Each row was made from one small tree. The marks that hang from a mark follow it in brackets, in the order of their numbers. Every link used is in the known rows. Write each row's tree.
Known rows
K158{K310{K262 K458 K870{K51}}}: [ 39   8   7  42  21 -20 -34  17 -26 -61 -63  42   7 -25 -50  29  23]
K550{K390}: [-22  23 -35  -2  21  -3  11   4  -1 -15 -23  -2 -23 -21 -26  21 -23]
K458{K310{K158 K262 K870{K51{K873}}}}: [ 56  10 -27  38  12 -12 -40  13 -32 -22 -60   3  14 -17 -31  63 -18]
K310{K158}: [  0   2 -38 -33   7 -11  14  27 -11   0   2  -3   5 -10 -30  40 -17]
K390{K310{K158 K458}}: [ 10 -10 -24   0  -4 -36  -5  47 -20 -25 -35  -9  21  -5 -19  22 -32]
K550{K262 K390{K310{K158 K458 K870{K51}}}}: [  10   52  -33   42   10  -58  -34   52  -36  -35 -108    6  -13  -20
  -46   55  -53]
K310{K158 K262 K458 K870{K51{K873}}}: [ 44  28 -23  24  13 -45 -33  28 -16 -64 -83  50   1 -45 -46  36 -16]
K390{K310{K158 K262 K870}}: [ 36 -11 -25 -10 -10 -21  -8   3 -17 -20 -14  11  39 -10 -32  23 -10]
K873{K51}: [ 25  11 -39  -7  30  -1 -17  12 -10  20 -20   4   7 -27 -22  28 -19]
K310{K158 K262}: [ 15 -15 -28 -35  -6 -13  21  20 -15  -4  -8  22   6 -22 -37  34   8]
K390{K310{K262 K458 K870{K51{K873}}}}: [  53   13  -14   65   22  -31  -53   12  -16  -68 -105   28   12  -35
  -13   12  -13]
K390{K310{K262 K458 K870{K51}}}: [ 50   6 -12  41  26 -26 -49  20 -24 -51 -84  36  23 -23 -30  10  11]
K390{K310{K158 K262 K458 K870{K51{K873}}}}: [ 51  13 -20  43   4 -46 -39  37 -20 -54 -96  24  20 -26 -28  38 -33]
K390{K310{K158 K262 K870{K51}}}: [ 48   3 -31   4  10 -18 -26  33 -25  -3 -49  12  32   1 -39  55 -10]
K390{K310{K870}}: [ 23   6 -28  13  20  -5 -28 -14  -8 -30 -11  -9  31  -8 -10   3 -14]
K458{K310{K158 K870{K51{K873}}}}: [ 42  28 -37  38  26 -12 -46  20 -27 -19 -50 -23  13  -5 -25  70 -42]
K158{K310{K458}}: [  0  -9   3  25   9 -15   0  18 -17 -49 -24   1  -1 -16 -24  18   1]

Which tree is each row?
[ 44  25 -34   9  15 -21 -22  17 -13 -29 -58  30   3 -31 -40  56 -18] | K310{K158 K262 K870{K51{K873}}}
[ 57  10 -21  59  30   2 -52 -13 -27 -36 -70   7   9 -27 -16  39   3] | K458{K310{K262 K870{K51{K873}}}}
[ 42  15   6  68  17 -25 -35   8 -18 -78 -85  31  -3 -37 -34  32   0] | K158{K310{K262 K458 K870{K51{K873}}}}
[ 53   4 -25  10  16  -8 -38  20 -40  -5 -39  12  26  -5 -46  63   6] | K458{K310{K158 K262 K870{K51}}}
[ 41 -10 -21  -2  -4 -11 -20  -9 -33 -21  -3  10  33 -16 -39  30   8] | K458{K310{K158 K262 K870}}
[ 14  15 -17  11 -16 -51 -10  18 -17 -56 -56  27  16 -26 -46   9 -35] | K550{K390{K310{K158 K262 K458 K870}}}
[ 28 -29 -21  -8  -9  -4   2  16 -35   4 -11  -4  19  -8 -27  43   7] | K458{K310{K158 K262}}
[ 24 -27 -14   0 -17 -38   2  40 -24 -29 -47  16  22 -17 -25  17  -8] | K390{K310{K158 K262 K458}}
[ 39  20 -30  35  48   8 -56   3 -31 -15 -36 -10  18  -4 -25  42   2] | K458{K310{K870{K51}}}
[-15  19 -22  45   2 -40  -8  21 -26 -41 -88  -4 -27 -33 -12  13 -34] | K550{K262 K390{K310{K458}}}
[ 27  -5  13  29   0 -23 -16 -14 -19 -78 -28  40  15 -36 -42  -3  25] | K158{K310{K262 K458 K870}}
[  2  -9 -29  -7 -19 -21  24  31 -16   3 -41  -7   4  -4 -29  43 -36] | K550{K390{K310{K158 K262}}}
[-15  19 -27  23 -16 -55   6  46 -32 -27 -80 -10 -21 -23 -27  37 -53] | K550{K262 K390{K310{K158 K458}}}
[ -3  36 -39  14  -9 -38  -4  11 -25 -19 -47 -13  -4 -16 -34  42 -54] | K550{K262 K390{K310{K158 K870}}}
[ 26  28 -23  25   5 -48 -29  47 -25 -39 -92  29   8 -15 -54  41 -35] | K550{K390{K310{K158 K262 K458 K870{K51}}}}
[-13  15 -33  30   3 -17   5  10 -21  -7 -64 -24 -25 -19  -6  32 -35] | K550{K262 K390{K310}}
